What can hang from each mark:
gogi: fibe ritori
fotese: fibe
tuni: kerid
gaked: kerid ritori
felem: ritori
fibe: fotese gogi pilu
pilu: fibe ritori
ritori: gaked gogi kerid pilu

Every row comes from one small tree of marks. The marks that hang from a mark follow it in brackets, in alphabetical order. Every link used is in the known rows. Which tree was each row made from?
Known rows:
gogi(ritori(gaked(kerid) pilu(fibe(fotese)))): [ 0.09 -0.49 -3.99 -0.14  0.39 -2.08 -1.31 -4.51  0.45 -2.57 -1.00 -4.73
  2.89 -2.64  2.86  1.30 -1.88 -0.03  3.88  1.41 -0.55  1.21 -2.62  0.32]
pilu(fibe ritori(gogi)): [-2.81  0.82 -0.54  1.88  2.58 -0.79  2.64  1.41  0.77 -0.47 -0.87  1.56
  4.91 -0.07  1.38 -1.11  0.54  1.04  2.09  5.12 -0.12 -0.84  0.32  0.06]
gaked(kerid ritori(gogi pilu)): [ 0.75 -0.53 -1.52  3.24  1.23  0.70 -0.68 -2.68 -2.16 -3.85  2.17  0.60
  2.71  0.96  4.24  1.53 -1.28  1.46  0.80  0.93 -1.24 -0.62 -1.19  0.58]
fotese(fibe(gogi pilu(ritori(gaked)))): [-1.75  3.75 -0.34  1.87 -1.07 -0.36 -1.10  0.62 -0.50  3.44  0.92 -2.13
  5.31  0.70 -1.42 -2.21 -3.45  0.68  1.45 -1.41 -3.21 -2.66  1.61  4.21]
pilu(ritori(gaked gogi)): [-1.66  2.61 -1.17  2.06  0.74  0.47  1.61  2.34 -1.75 -0.89 -0.79  2.03
  5.32  1.75  0.96 -0.97 -1.74  1.08  1.37  2.51 -2.70  0.59 -1.71  3.52]
gaked(kerid): [ 0.06 -1.37 -2.55  2.28  1.55 -0.11 -2.67 -1.34 -0.31 -0.56  0.22  0.38
  2.78  1.85  0.43  0.77 -0.68  1.79  0.88 -1.30 -0.54 -3.44  0.73 -0.23]
ritori(gaked gogi kerid): [ 0.64  1.57 -1.87  2.75 -1.43  0.88 -0.31  0.12 -0.81 -2.25 -1.04  3.56
  3.42  0.99  5.28  0.68 -0.36  0.16  1.67  3.78 -3.71  3.42 -2.44  2.11]
felem(ritori(gogi kerid pilu)): [-0.01  0.91 -1.14  3.48  0.09  0.93  2.20 -2.57 -1.34 -4.53  2.29  3.50
  1.41  0.21  5.27 -0.93  0.77 -1.19  0.91  3.05 -2.30  2.62 -4.01 -0.36]
felem(ritori): [-0.39 -1.12 -1.49  1.25  1.55 -0.23 -1.14 -2.21 -0.17 -0.29  0.88 -0.34
  2.44 -0.24 -0.24 -2.42 -1.03  0.93  0.86 -0.05 -0.15 -2.49  0.32 -1.72]
felem(ritori(gaked)): [ 0.17 -0.19 -2.33  0.20 -0.15  0.08 -1.94 -1.14 -0.85 -0.66 -0.01 -1.09
  3.27 -0.41 -0.29 -1.56 -3.20  1.63  1.33  1.17 -2.24 -0.83 -0.97  0.73]
fotese(fibe(gogi)): [-0.94  0.03 -0.52  1.51  0.68 -1.43 -1.15 -0.64  1.87  2.07  1.52 -0.62
  2.65  0.90  1.68 -2.01 -0.81  0.55  0.94  1.12 -2.99 -0.96  2.96 -1.00]
fibe(fotese gogi(ritori)): [-1.59  0.57 -1.60  2.53  0.83 -0.49  0.53 -4.75  1.05  1.63 -0.93 -4.63
  2.21 -0.72  0.64 -3.23 -0.39 -2.22  1.43 -5.69  1.43 -1.88  1.04 -1.23]
ritori(gaked gogi): [ 0.29  0.99 -1.70  1.03 -0.35  0.40 -0.17  0.70 -0.64 -0.74 -1.09  1.35
  4.08  1.16  3.66 -0.74 -2.06  0.48  1.16  2.82 -3.83  1.34 -1.18  1.99]
pilu(ritori(gaked(kerid) gogi(fibe(fotese)))): [-2.49  2.19 -3.17  4.13 -1.62  0.89  0.81  0.03 -2.41 -1.18 -2.21 -1.47
  3.55  1.15  0.27  2.01 -1.63 -0.80  2.20 -2.53 -0.93 -0.72 -1.19  2.57]
ritori(gaked gogi kerid pilu(fibe(fotese))): [ 0.22  1.19 -1.56  0.36 -1.77 -1.35  1.48 -2.41  0.77 -3.59  0.01  0.28
  3.01 -1.62  9.14  0.92 -0.91  0.00  3.05  7.39 -4.14  6.50 -3.81  1.10]
gaked(ritori(gogi(fibe(pilu)) kerid)): [-0.22  2.11 -1.29  5.56 -2.45  2.09 -1.23 -3.32 -0.78 -0.26 -1.45  1.84
  2.19 -1.46  4.88  0.40  0.49 -2.21  1.89 -2.06  1.16 -1.80  0.53 -0.50]
pilu(ritori): [-2.23  1.05 -0.66  1.70  2.87 -0.54  0.61  0.77 -0.33  0.51  0.00  1.76
  4.11  1.51 -0.60 -2.15 -0.54  1.82  1.18  0.51  0.07 -2.30  0.10  0.68]
gogi(fibe(fotese) ritori(gaked kerid pilu)): [-0.96  2.28 -3.79  2.04 -2.13 -0.44  0.58 -3.94  0.18 -2.84 -2.32 -0.51
  0.48 -2.22  5.74  0.00 -0.14 -3.47  4.10 -0.71 -0.59  4.48 -4.71 -0.15]
gogi(ritori(pilu(fibe))): [-1.16 -0.40 -2.21 -0.32  2.95 -2.05  0.98 -2.57  2.45 -1.65 -0.91 -0.43
  2.39 -2.40  3.60 -1.89  0.34 -0.93  3.29  3.69  0.64  0.30 -1.76 -2.10]
tuni(kerid): [-3.19 -1.39 -1.21 -0.03  1.94 -0.50 -1.01 -2.65  2.43 -0.07  0.84  2.55
  3.21 -0.29  2.15 -1.31  0.96  3.08 -0.11  0.18 -0.92 -3.06  1.27 -0.60]
fotese(fibe(pilu(ritori(gaked)))): [-0.65  2.80 -0.68  0.61  0.19 -1.50 -2.63  0.41 -0.24  2.59  0.54 -0.03
  5.58 -0.12 -0.17 -2.00 -2.49  1.53  2.06  1.68 -2.53 -1.50  0.84  3.14]

Which tree is each row?
[-0.34  1.53 -4.56  3.01 -2.54  0.58 -3.47 -5.22 -0.64  1.52 -3.56 -5.41
  2.34 -1.95 -0.26  0.54 -2.02 -3.22  3.10 -8.29  2.00 -4.16 -0.30  0.97] | gogi(fibe(fotese pilu) ritori(gaked(kerid)))
[-0.28  2.82 -2.45  4.09 -5.08  1.79 -0.59 -4.53 -1.40 -0.27 -1.65 -2.01
  2.00 -2.20  3.54 -0.49 -1.47 -3.60  2.12 -3.19 -0.89  0.30 -1.93  0.70] | felem(ritori(gaked gogi(fibe(fotese pilu)) kerid))
[ 0.12 -0.77 -1.12  0.83  0.87 -1.36 -0.93 -3.18  1.09 -3.49  1.39  1.66
  2.33 -2.49  6.33  1.00 -0.37  2.48  3.01  6.95 -0.54  2.40 -1.26 -1.57] | gaked(ritori(kerid pilu(fibe)))
[-0.27  0.14 -1.93 -2.23  0.27 -1.72 -0.12  0.19  1.29 -1.85 -0.15 -0.06
  3.55 -0.99  4.75 -0.37 -3.26  2.00  2.95  7.14 -3.92  2.13 -2.43  1.04] | ritori(gaked pilu(fibe))
[-0.74  0.83 -3.95  3.49 -2.06  1.72 -0.77  0.88 -1.42 -1.63 -2.55  0.74
  2.55  1.48  1.96  2.72 -1.59 -0.90  1.88 -0.72 -2.55 -1.11 -0.95  1.59] | ritori(gaked(kerid) gogi(fibe))
[ 0.36  0.27 -0.33  1.75  1.55  0.00  0.84 -2.16 -0.87 -2.85  1.73  1.30
  2.86  0.13  5.84 -1.09 -1.23  0.78  0.96  2.96 -1.66  1.26 -1.23 -0.11] | gaked(ritori(gogi pilu))
[-0.58 -0.64 -1.72  0.86  0.54 -0.94  0.68 -2.70  1.03 -3.62  1.71  1.45
  1.54 -2.23  4.10 -0.31  0.12  0.73  2.64  6.06 -1.16  1.73 -2.72 -2.01] | felem(ritori(kerid pilu(fibe)))
[-1.16  0.94 -1.21  1.78  1.77 -1.67  0.86 -2.43  1.62 -0.13  1.53 -1.08
  1.53 -0.55  2.76 -2.90  0.27 -2.25  2.08  0.12 -1.86  0.74 -0.20 -1.14] | fotese(fibe(gogi(ritori(pilu))))
[-1.85  1.45 -1.62  2.18  1.62  0.20  2.35 -2.32  0.33 -0.75  0.37 -1.30
  1.54  0.31  1.83 -2.86 -0.65 -2.22  1.47 -2.91 -0.41 -1.18 -1.79  0.15] | fibe(gogi(ritori(pilu)))
[-1.11  1.92 -2.45  3.60  0.49  1.03  0.24  1.76 -3.06 -1.97 -0.54  1.16
  5.14  2.61 -0.77  1.67 -1.75  1.70  1.17  0.44 -2.21 -1.23 -1.59  4.17] | pilu(ritori(gaked(kerid) gogi))
[-2.21  1.80 -1.32  0.85  0.96 -0.62  1.87  2.42 -0.04 -0.83 -1.58  0.81
  5.76 -0.25  1.33 -0.20 -1.66  1.69  2.58  6.20 -2.33  0.84 -0.94  2.50] | pilu(fibe ritori(gaked gogi))
[-0.78 -0.81 -0.75  0.21  0.76 -1.59  2.34 -4.26  0.87 -2.41  1.61 -2.75
  2.39 -2.51  5.06 -2.03 -0.84 -0.66  1.90  4.53 -1.33  1.75 -1.53 -2.29] | felem(ritori(gogi pilu(fibe(fotese))))
[-1.39  1.20 -4.06  1.45 -0.48  0.25 -0.82 -0.75  0.69  0.15 -4.20 -0.52
  2.05 -1.37  0.75 -0.81 -1.00 -2.47  3.44 -1.53  0.22 -0.58 -1.24 -0.34] | gogi(fibe ritori(gaked))
[ 0.16 -0.02 -2.25 -0.42 -1.72 -1.69 -0.26 -4.20  0.36 -3.58  1.17 -2.06
  2.20 -3.24  5.04  0.04 -2.22  1.17  3.28  6.02 -2.62  4.43 -3.64 -0.17] | felem(ritori(gaked kerid pilu(fibe(fotese))))
[-1.06  0.52 -5.27  3.05 -0.78  0.75 -2.31 -1.26 -0.54 -0.89 -3.87 -1.36
  1.97 -0.51 -0.98  1.83 -0.98 -1.84  3.28 -3.60  0.72 -2.47 -1.14  0.45] | gogi(fibe ritori(gaked(kerid)))
[-0.18  0.21 -1.40  4.28 -0.07  1.17  0.49 -2.21 -0.91 -2.59  0.82  2.90
  2.14  0.03  2.99 -0.80  1.39 -0.76  0.85  1.73 -0.89  0.81 -1.40 -1.13] | felem(ritori(gogi kerid))
[-0.85  4.62 -0.96  4.09 -1.53  1.59  0.47  0.31 -2.30 -0.41 -0.81  2.80
  5.27  1.00  2.24 -0.46 -0.97 -0.15  1.57  0.13 -1.93  0.00 -2.56  4.82] | fibe(pilu(ritori(gaked gogi kerid)))
[-1.96  3.45  0.24  4.55 -0.57 -0.10 -0.50 -1.01  0.03  2.37  1.89  0.95
  3.81  0.76  0.31 -1.69  0.26 -0.12  1.29 -1.67 -1.07 -2.27  1.52  1.95] | fotese(fibe(gogi pilu(ritori(kerid))))
[-1.81 -0.63 -0.74  0.42  0.04 -1.57  0.37 -2.94  2.44  1.88 -0.22 -4.57
  3.05 -1.19  2.31 -1.68 -1.65  0.69  1.66  0.24 -0.67 -1.52  2.60 -1.46] | pilu(fibe(fotese gogi))
